Known rows, with every step that occurs
w/g/p/y: [-1.11  0.70 -0.11 -0.76 -0.10  0.86  1.79  1.11 -0.26 -3.42  2.61  0.22
 -1.38 -1.20 -2.63  1.30  1.01  0.58  0.95 -1.94  0.04 -1.80  0.77 -2.01]
t/p/g: [-1.35 -0.56 -0.23 -0.28  0.94 -3.54  0.65 -0.98 -1.79  0.05  1.88  1.79
  0.39  0.94 -1.03 -3.28 -1.74  0.43 -0.04  1.02 -0.62 -1.37  0.76  1.58]
t/p/j/k/a: [-2.86  1.62 -0.60 -0.80 -0.84 -3.20  1.02  2.46  0.14 -3.50  3.24  0.60
  2.14 -0.41 -1.90 -1.93 -1.14  0.01 -1.73  1.85 -1.72 -1.64 -1.16  2.34]
g/p/y: [-2.35  1.08  0.22 -1.20  0.03 -0.40  0.21  1.18 -0.30 -2.29  1.34 -0.14
 -1.10 -1.25 -1.74  0.20 -0.64  0.90  0.30 -1.69 -0.92 -2.46  0.24 -1.71]
w/g/p: [ 0.22  0.11 -0.54 -0.78  0.17  1.13  0.47  0.55  0.28 -2.71  3.15  0.71
 -1.20 -0.37 -1.66  1.17  0.29  1.96  1.28 -1.19  0.20 -1.69  1.40 -0.91]
k/t/p: [-2.31  0.88  0.11 -0.41  1.84 -3.97  2.02 -0.39 -0.28 -1.09  1.74  0.41
 -0.41 -0.17  1.38 -3.21 -1.86 -0.19  0.21  0.31 -0.15 -2.15 -0.36  1.34]
n/t: [-1.99  1.34 -0.35 -1.38  0.61 -2.80  1.64 -0.32 -0.05 -0.87  1.50  0.30
  1.06 -0.62 -1.06 -1.56 -0.29  0.41  1.07  1.35 -0.22 -0.91 -0.29 -1.17]
a/p/y: [-3.65  1.38 -0.41 -0.46  0.90 -1.65  0.70  0.99  0.68 -0.63  0.65 -0.90
 -0.46 -2.68 -0.88 -0.11  1.20  0.53  0.50 -1.36 -1.43 -1.96  0.51 -1.37]
n/t/p/y: [-3.53  1.96 -0.16 -0.75  0.99 -4.91  3.51  0.00 -1.07 -1.80  2.33  0.84
  0.53 -0.31 -1.83 -2.41  0.02 -1.74 -0.23  0.60 -0.48 -1.94 -0.62 -1.15]
e/y: [-1.15  1.30 -0.65 -1.85  1.23 -0.46 -0.45 -1.24  0.05 -0.45  0.51 -0.44
  0.19 -1.32  0.19  0.12 -0.72  0.62 -1.59  0.74 -0.19 -1.81 -1.34 -1.26]
k/a: [-0.86  0.72 -1.13 -1.46 -0.08 -1.03  0.58  1.13  0.13 -1.18  1.73 -0.55
  1.12 -1.79 -0.14 -0.93 -0.36  1.68  0.24 -0.87 -2.13 -0.73 -1.03 -0.05]
g/p: [-1.01  0.43 -0.27 -1.09  0.31  0.00 -0.99  0.61  0.22 -1.63  1.74  0.37
 -0.92 -0.42 -0.82  0.08 -1.43  2.23  0.72 -0.92 -0.64 -2.44  0.92 -0.48]
t/p: [-2.06  0.79 -0.59 -0.29  0.86 -3.11  0.78  0.04 -0.35 -0.17  1.56  0.31
 -0.26  0.74  0.14 -2.21 -0.88  0.44 -0.61  0.25 -0.81 -2.07  0.14  0.70]
k/a/p/j: [-1.71  0.34 -0.81 -1.43  0.00 -0.81 -0.12  0.76  1.19 -2.26  3.17  0.06
  2.45 -2.32 -0.99 -0.36  0.49  1.71  0.21 -1.46 -2.03 -1.67  0.32  1.00]
e/j/k/u/p: [-1.49  2.60 -2.87 -0.64  1.91 -1.15 -2.53  2.07  1.81 -1.90  0.80 -0.21
 -1.18 -1.84 -2.71 -1.78  2.09  1.54  2.37  5.95 -1.33 -2.26 -2.34 -2.09]
e/j: [-0.79  1.57 -0.64 -1.65  0.84 -0.86 -0.24 -1.24  0.65 -1.09 -0.91  0.11
  0.23 -0.85 -0.03 -1.21  0.11  1.12  2.72  1.50 -1.42 -1.14 -0.58 -1.34]
a/p/j/k: [-4.10  1.73 -0.15 -0.31 -0.13 -1.61 -1.03  1.92  1.74 -1.95  1.54 -0.04
  1.08 -1.61 -1.80 -0.40  0.14  0.90 -0.29  2.16 -0.80 -1.79  0.75  0.98]
j/k/a/p/t: [-3.01  2.39 -0.73 -1.28  0.11 -2.04  0.92  2.95  2.82 -2.57  2.64  0.15
  1.02 -2.26 -1.95 -0.21  0.50  1.51 -1.22 -0.28 -3.09 -1.16 -0.44  0.58]
n/t/p/j/k: [-3.93  2.37  0.28 -0.68 -0.11 -4.95  1.78  0.95 -0.04 -3.15  3.11  1.55
  1.96  0.69 -2.77 -2.70 -1.06 -1.26 -0.98  4.00  0.18 -1.76 -0.29  1.40]
k/a/p/y: [-2.52  1.35 -1.30 -1.01  0.55 -1.38  1.18  1.93  0.71 -1.77  2.18 -0.89
  0.71 -4.04 -1.15  0.13  1.28  1.07  0.49 -2.33 -2.82 -1.63 -0.40 -1.00]
u/p: [-1.66  0.69 -2.20 -0.55  0.92 -0.76  0.06  0.17  0.92  1.13  1.33 -0.86
 -0.28 -0.60 -0.97 -0.80  0.52  2.12  0.72  1.29 -0.73 -1.43 -0.54 -1.46]
n/t/p: [-2.06  1.44 -0.47 -0.69  1.22 -4.55  2.19 -0.61 -0.57 -1.11  2.79  1.19
  0.68  0.43 -0.93 -2.58 -0.76 -0.36  0.10  1.39 -0.28 -1.94  0.06  0.09]
g/p/j: [-1.61  0.02  0.68 -1.53 -0.41  0.16 -1.06  0.09  0.38 -2.69  2.24  0.72
  0.65  0.48 -1.63 -0.38 -1.49  1.53  0.16 -0.72 -0.01 -2.65  0.90  0.38]
u/p/j/k/g: [-3.95  2.39 -2.48 -0.11 -0.10 -1.80 -0.89  2.71  1.73 -1.05  2.08  0.21
  0.36 -1.07 -3.31  0.75 -0.93  2.52  1.52  3.36  0.59  0.36 -1.26  0.77]

Rows
[-2.73  2.61 -1.19 -0.25  0.11 -1.04 -2.08  3.71  0.95 -2.63  2.20  1.03
 -1.96 -1.90 -2.58  1.84 -2.67  3.30  2.15  1.05  0.04 -0.64  0.09  1.11]	j/k/g/p
[-3.53  2.23  0.07  0.18  1.28 -4.63  1.69  1.71  0.20 -1.99  1.58  0.44
 -0.65 -0.84  0.20 -2.98 -2.12 -0.44 -0.31  2.91 -0.31 -1.83 -0.90  1.68]	j/k/t/p
[-3.90  1.87  1.21 -0.88  0.01 -2.70  0.95  1.36  0.95 -2.87  0.61 -0.16
  1.27 -1.13 -0.46 -2.25 -1.84 -0.34  0.05  3.00  0.37 -0.82 -1.04  1.31]	p/j/k/t
[-1.56  1.03  0.21 -0.63 -1.04  0.75  0.16  2.05  0.83 -4.76  3.56  1.03
  0.13 -0.11 -3.42  1.09 -0.07  1.05  0.18  1.44  0.70 -1.56  1.02  0.42]	w/g/p/j/k
[-2.27  3.68 -0.60 -1.85  0.51 -1.05 -1.29  1.80  2.71 -4.32  1.35  2.31
 -1.30 -0.60 -3.21  1.36 -1.90  2.66  3.04  0.98 -1.06 -0.64 -0.52  0.13]	e/j/k/g/p/t
[-3.26  1.85 -1.64 -0.70  1.25 -1.91 -0.77  3.17  2.50 -1.25  2.04 -0.61
 -0.93  0.24 -3.26 -2.35  1.84  0.89 -1.44  3.43 -0.78 -1.80 -2.22 -1.36]	j/k/u/p/t
[-1.93  0.48 -2.23  0.16  1.35 -2.04 -2.17  2.68 -0.14 -0.40  2.19  0.52
 -0.79 -1.16 -3.76 -2.75  0.65  1.46  0.54  5.45 -0.41 -1.36 -1.47 -0.31]	j/k/u/p/g
[-2.85  0.36  1.00 -0.87  1.10 -3.75  1.96 -0.90 -0.09 -2.27  2.17  0.76
  1.20  0.65  0.68 -3.52 -1.84 -0.86 -0.38  0.51  0.55 -2.22 -0.37  2.02]	k/t/p/j
[-3.61  1.36  0.57 -0.50  1.59 -4.42  3.27  0.12 -0.71 -1.83  1.20 -0.05
 -0.55 -1.01  0.42 -3.13 -1.04 -1.48 -0.19 -0.34 -0.31 -2.18 -0.98  0.09]	k/t/p/y
[-2.63  1.80 -2.50  0.20  1.35 -1.54 -1.99  3.63  1.37 -0.76  1.99 -1.04
 -1.37 -1.38 -2.63 -1.76  1.52  1.56  0.04  4.56 -0.64 -2.04 -2.00 -1.21]	j/k/u/p
[-2.05  0.78 -0.41 -1.32 -0.19 -0.16 -1.72  1.08  0.67 -2.92  2.85  1.44
 -0.11 -0.29 -2.22  1.30 -2.47  2.87  2.20 -1.34  0.84 -0.92  0.60  1.52]	k/g/p/j
[-2.45  1.64 -2.25 -1.05 -0.78 -1.05  0.34  2.51  1.37 -2.09  3.09 -0.41
  2.14 -1.70 -3.05 -0.52  0.25  1.69 -0.54  2.74 -1.75 -0.92 -1.82  0.06]	u/p/j/k/a
[-3.61  1.81 -0.77 -0.62  0.56 -2.31  0.97  1.22  1.58 -1.79  1.79 -0.46
  0.87 -1.21 -1.56 -1.84 -0.76  0.56  0.42  4.10  0.34 -1.26 -1.48  0.27]	u/p/j/k/t
[-1.10  0.79 -1.75 -1.03  0.83 -0.98 -0.18  1.28  1.02 -1.18  2.69 -0.28
  0.88 -3.20 -0.36  0.03  0.48  2.31  0.87 -1.56 -2.74 -1.55  0.24  0.24]	k/a/p
[-4.36  2.45 -0.83  0.18 -0.08 -3.92 -0.25  2.55  0.44 -2.38  2.35  1.31
  0.45  0.15 -2.27 -0.81 -2.28  0.82  0.20  2.36  0.59 -0.28 -0.59  3.05]	t/p/j/k/g
[-2.77  0.93  0.37  0.11  1.40 -5.12  1.52  0.78 -1.30 -1.62  1.86  1.91
 -0.04 -0.60 -0.92 -4.07 -2.92 -0.47  0.20  3.80 -0.21 -1.26 -0.30  2.61]	j/k/t/p/g
[-1.64  0.86 -1.42 -0.48  0.32 -2.07 -0.53  2.46  0.05 -1.51  2.87  1.13
  1.15 -3.61 -2.57 -0.77 -0.60  2.07  0.83  1.74 -2.70 -0.76  0.29  1.59]	j/k/a/p/g
[-2.12  1.40 -0.26 -1.74  0.42 -0.72 -0.27  1.18  1.72 -2.37  2.62  1.59
 -1.24  0.42 -2.13  1.08 -2.11  2.97  1.26 -2.87  0.05 -0.64  0.48  0.58]	k/g/p/t
[-1.47  1.28 -1.12 -0.89  0.68 -0.36 -1.71  1.61  0.52 -1.63  2.29  1.02
 -1.61 -1.21 -1.49  1.58 -2.41  3.55  2.68 -1.64  0.17 -0.83  0.53  0.64]	k/g/p
[-1.90 -0.20 -1.61 -0.83  1.05 -0.73 -1.71  1.00  1.02 -1.02  2.51 -0.60
  0.53  0.16 -2.13 -2.24  1.70  1.03 -0.08  2.27  0.23 -2.30 -1.42 -0.76]	k/u/p/j
[-1.82  1.44 -0.11 -1.53 -1.38 -0.15 -0.97  2.97  0.69 -4.85  3.56  0.65
  1.42 -1.55 -2.95  0.26 -1.58  1.78 -0.48  0.64 -1.67 -2.03 -0.52  1.09]	g/p/j/k/a
[-4.21  2.31 -0.64 -0.39 -0.74 -2.19 -0.86  2.89  1.05 -2.09  0.95  0.43
  0.77 -0.90 -2.24  0.14 -1.90  1.65  1.12  2.33  0.55  0.72 -0.85  1.74]	p/j/k/g
[-2.60  1.56 -0.37 -1.32 -1.51 -1.47  0.31  2.58  0.70 -3.21  2.01 -0.26
  2.44 -1.58 -1.89 -1.01 -0.70  0.81 -0.74  1.78 -1.66 -0.56 -1.46  1.07]	p/j/k/a
[-0.71 -1.00 -2.19 -0.51  1.92 -1.36 -1.73  0.57 -0.74  0.50  2.34  0.55
 -0.45 -0.50 -2.75 -3.11  0.98  1.58  1.02  2.88 -0.33 -1.54 -0.99 -0.69]	k/u/p/g
[-3.04  1.56  1.42 -1.18  0.04 -1.31 -0.16  1.71  0.98 -4.52  2.36  0.84
  0.22 -1.16 -1.43 -0.99 -2.63  0.65  0.41  1.84  0.37 -2.35 -0.17  1.30]	g/p/j/k/t
[-3.45  1.69 -1.47 -0.33 -0.32 -1.30 -0.23  1.56  1.54 -0.92  1.65 -0.41
  1.08 -0.33 -2.71 -0.80  0.12  1.25 -0.46  4.07 -0.38 -1.27 -0.97 -0.31]	u/p/j/k
